Every row comes from one small tree of marks. Brackets hold a mark, then the marks that hang from it, in alphabetical order. Every link used is in the known rows. Which tree was each row made from?
Known rows:
(W (L (M D)) U (V C)): [ 0.12 -3.64  1.68 -1.11 -1.05  2.76  1.43  0.69 -4.46  1.42  3.12 -1.04
  1.73 -2.81 -1.31  0.23 -2.03  4.85 -0.05 -4.92]
(L M W): [-2.52  0.42 -0.92  1.28  0.43  4.22 -3.39  2.11  0.93  3.78  0.17 -3.98
  3.39 -0.09  1.57  0.42 -1.07  0.86  2.94  4.20]
(A D): [-3.81  1.59 -1.25  0.65  1.06  1.83  1.63  1.63 -0.69  0.97  2.84  1.00
 -1.73  3.34 -1.63  0.56  0.38  1.73  0.02  2.39]
(M (D X)): [-2.58  0.63  0.20 -2.24  0.85  2.67  1.29  1.49  0.55  0.54 -0.11  1.72
  2.09 -0.42 -1.48  0.13 -1.38  0.77 -0.63  1.69]
(A (L W)): [-3.69  0.54 -1.23  1.89 -2.65  1.30  1.03  0.32  0.36  2.86  0.61 -0.70
  0.77  0.77 -3.83  1.16 -0.61  0.76  2.38  2.15]
(D (W U (V C))): [ 0.18 -2.36  0.09  1.32  1.00  5.27 -2.25  0.70 -1.17  0.01  1.10  4.94
 -0.31 -2.09 -2.33 -1.01  0.23  3.57  1.55 -0.18]
(W L U (V C)): [ 0.33 -3.52  0.87  0.53 -1.32  1.87  3.38  1.15 -4.51  0.59  3.33  2.79
 -0.20 -2.09 -3.67  0.00 -1.94  4.06 -0.04 -4.83]
(V C (W (L M) U)): [ 0.43 -2.44  0.40  0.15 -0.84  2.93  4.47  2.39 -4.78  0.92  1.27  1.04
  0.69 -2.61 -2.38  0.98 -0.18  4.30  3.07 -0.10]
(D C (W (L M) U V) X): [ 6.27 -1.28  0.96  1.28 -2.81  4.66 -3.59  0.32 -3.58 -0.44  1.00  5.41
  0.21 -5.13 -2.19  0.21 -3.14  1.91 -0.39  0.15]
(V C): [-1.43 -0.79 -1.30  0.06 -0.08  4.20  2.90  4.46 -3.23 -0.41  0.87  2.09
  1.66 -0.10 -3.15  0.26 -0.43  1.03  1.66  2.07]
(A (D C X) (L M) (V W)): [ 1.05  2.85 -3.22  0.42 -1.72  1.08 -0.36  0.19 -3.12 -1.13  0.08 -2.13
 -1.96  0.26 -4.80  1.28  0.12  1.06 -0.84  1.87]
(D C): [-0.56 -0.62 -2.18  2.12 -2.43  3.22  0.13  3.99 -2.12  0.87  2.23  2.89
  1.45  1.17 -2.98  0.41 -2.34  1.16  0.29  3.82]
(X (D C (W L V))): [ 1.79 -1.68 -0.15  2.10  0.79  3.47 -0.36  3.61 -1.63 -0.37  3.10  4.79
  1.16 -1.57 -2.88  0.58 -2.12  2.37  2.66 -1.94]
(A (D C X) (L M) (V (W U))): [ 0.83  1.77 -2.51  0.57 -2.76  0.44 -0.24 -1.04 -3.64 -1.38  0.04 -1.96
 -2.29 -0.41 -4.65  1.51  0.18  2.34 -1.35  0.91]
(M (D C W X)): [ 0.23  0.02  0.69 -0.80 -0.27  4.53 -1.62  1.81 -0.22  0.06 -0.01  4.68
  2.47 -2.03 -2.07 -0.14 -2.14  1.87 -0.13  2.39]
(X (D W)): [-1.24 -0.78 -0.33  1.00  2.29  3.47  0.15  2.68  0.35 -0.33  1.52  3.62
  0.53 -0.54 -1.97  1.10  0.48  1.67  3.41  0.19]
(X D): [-2.38 -0.65 -1.02  0.64  1.51  1.86  2.19  3.51 -0.29 -0.30  1.96  1.60
  1.14  0.63 -1.81  1.22 -0.42  0.96  2.33  0.04]
(A D (V C (W (L M) U))): [-1.67  0.14 -1.57  0.07  1.81  1.69  3.17  1.61 -4.06 -1.00  1.48  0.28
 -2.18  0.48 -4.55  0.60  1.59  4.44  0.30 -1.45]
(D W X): [ 1.75  1.54 -0.31  0.08  0.94  4.96 -1.55  0.67  0.33 -0.48 -1.11  6.03
 -0.87 -2.41 -2.45  0.37  0.27 -0.79  1.15  3.99]

Write each row's tree:
[ 5.09 -0.81  1.34  1.06 -4.06  4.26 -1.96  0.26 -3.87 -0.20  0.39  5.56
  0.05 -4.79 -2.76  1.71 -2.12  2.08  0.38  1.82]  (D C (W (L M) U) X)
[-0.06 -2.61  0.46  0.63 -0.82  2.13  5.89  2.50 -4.52  0.48  1.28  3.41
  0.03 -2.32 -3.80  0.67 -0.38  4.40  2.80 -0.58]  (V C (W L U))
[ 4.45  0.44  0.57 -0.17  1.28  5.24 -0.33  1.41 -2.07 -0.89  0.18  6.60
 -0.54 -4.14 -3.48 -0.35 -1.34 -0.29  1.00 -0.25]  (D (W L (V C)) X)
[ 1.54 -2.76  0.58  2.18 -0.30  2.83 -0.28  2.49 -2.12 -0.62  3.09  4.93
  0.75 -2.28 -2.78  0.77 -2.05  3.67  2.14 -2.89]  (X (D C (W L U V)))
[ 0.75 -0.95 -0.65 -0.05  0.57  3.80  4.27  4.03 -4.05  1.28  1.29  0.87
  1.19 -1.69 -2.59  0.69 -0.35  2.41  3.70  1.24]  (V C (W (L M)))
[-1.24 -1.23  0.04  0.17  0.91  4.96 -2.70  2.30  0.33  1.33  1.82  3.61
  2.68 -0.54 -1.96 -1.13 -2.04  3.53  0.40  0.84]  (M (D C (W V)))
[-0.21 -1.79  0.89  0.38 -0.65  3.73 -5.32  0.81  0.04  2.20 -0.24 -3.35
  4.93 -3.15  2.51 -1.20 -4.13  2.99 -0.05  0.39]  (L (M (D C X)) (W U V))
[-2.30  0.62  0.47 -0.76  0.86  4.05 -3.27  1.63  1.38  3.08 -0.97 -3.96
  4.69 -1.59  2.18  0.08 -2.06  1.00  1.73  3.12]  (L (M (D X)) W)
[-1.75 -1.51 -0.06  1.27 -0.51  0.75  4.29  0.43 -1.39  2.42  1.98  3.04
 -1.42 -0.39 -2.92  1.05  0.15  3.95  2.21  0.29]  (V (W L U))
[-0.87 -1.96  1.91 -1.02 -3.66  1.42  2.12 -0.45 -3.64  2.20  2.26 -0.24
  0.96 -2.11 -1.66  2.44 -1.42  4.22 -0.10 -1.26]  (W (L (M (D C X))) U)
[ 0.10 -0.61  0.46 -2.09  0.88  5.41 -3.05  0.92 -1.09  0.84 -0.16 -1.47
  2.68 -2.51  1.07  0.12 -0.54  2.03  0.62  1.55]  (L (M (D (W U (V C)) X)))
[-2.44  0.40  0.83  1.00  0.27  2.32  1.11 -0.56 -1.42  1.26  3.10  3.56
 -2.99  1.09 -2.54  1.24  1.21  4.25  0.93  0.25]  (A (D (W L U)))
[-1.48  0.36 -1.92 -0.90 -2.34  2.50 -1.75 -0.90 -1.74  0.17 -0.60 -2.18
  0.26 -0.98 -5.27  1.83  1.08  2.02 -0.21  0.48]  (A (L (M (D C (W U) X))) V)
[-0.90  0.02 -0.01 -1.23 -1.05  2.96  0.45  2.60 -0.81  0.05  0.38  2.60
  2.98 -0.89 -1.92  0.04 -3.06  1.15 -1.15  2.14]  (M (D C X))
[-0.82 -0.38 -0.08 -1.25 -2.47  3.29 -0.87 -0.75 -1.78  1.21  0.30 -2.23
  1.29 -1.77 -2.17  1.24 -0.18  1.78  0.95  0.51]  (A (L (M (D (W U (V C)) X))))
[-0.99 -2.42  1.49  0.09 -0.65  3.72 -1.19  0.91 -0.99  1.68  2.45  4.05
  1.89 -1.60 -2.63 -0.26 -2.17  5.17  0.19 -1.55]  (M (D C (W L U V)))
[-1.00 -1.90  0.34  0.58 -1.15  1.56  2.48  0.76 -1.98  2.72  1.99  0.78
  0.35 -1.13 -1.53  1.15 -0.70  4.74  1.92  0.44]  (V (W (L (M (D C))) U))
[ 1.26  1.80 -1.66  0.49 -2.97  2.26 -2.88 -1.91 -3.46 -1.71  0.04 -0.34
 -2.52 -1.08 -5.06  1.89  0.97  2.43 -1.28  0.83]  (A (D C (W U) X) (L M) V)
[ 0.48 -1.27 -0.59  2.02  0.41  3.76 -0.70  3.81 -1.09 -0.79  1.97  4.56
  1.42 -1.02 -2.40  0.96 -1.22  2.12  2.89  0.66]  (X (D C W))
[ 0.25 -2.42  0.18  2.13 -0.63  3.14 -0.64  2.72 -1.54 -1.04  1.92  4.62
  1.14 -1.70 -2.35  1.16 -1.16  3.45  2.41 -0.26]  (X (D C (W U)))
[ 5.40  0.18 -1.03  1.77 -0.49  5.73 -4.38  2.38 -1.41 -1.43  0.01  7.11
  0.62 -3.34 -2.55 -1.18 -3.16 -0.43 -0.32  2.87]  (D C (W V) X)
[ 0.20  2.52 -0.54  0.48 -0.66  2.13 -0.47 -1.60 -0.74 -0.23  1.24  2.21
 -3.04  0.01 -3.54  0.48  0.21  0.65 -0.05  0.80]  (A (D (W V) X) L)
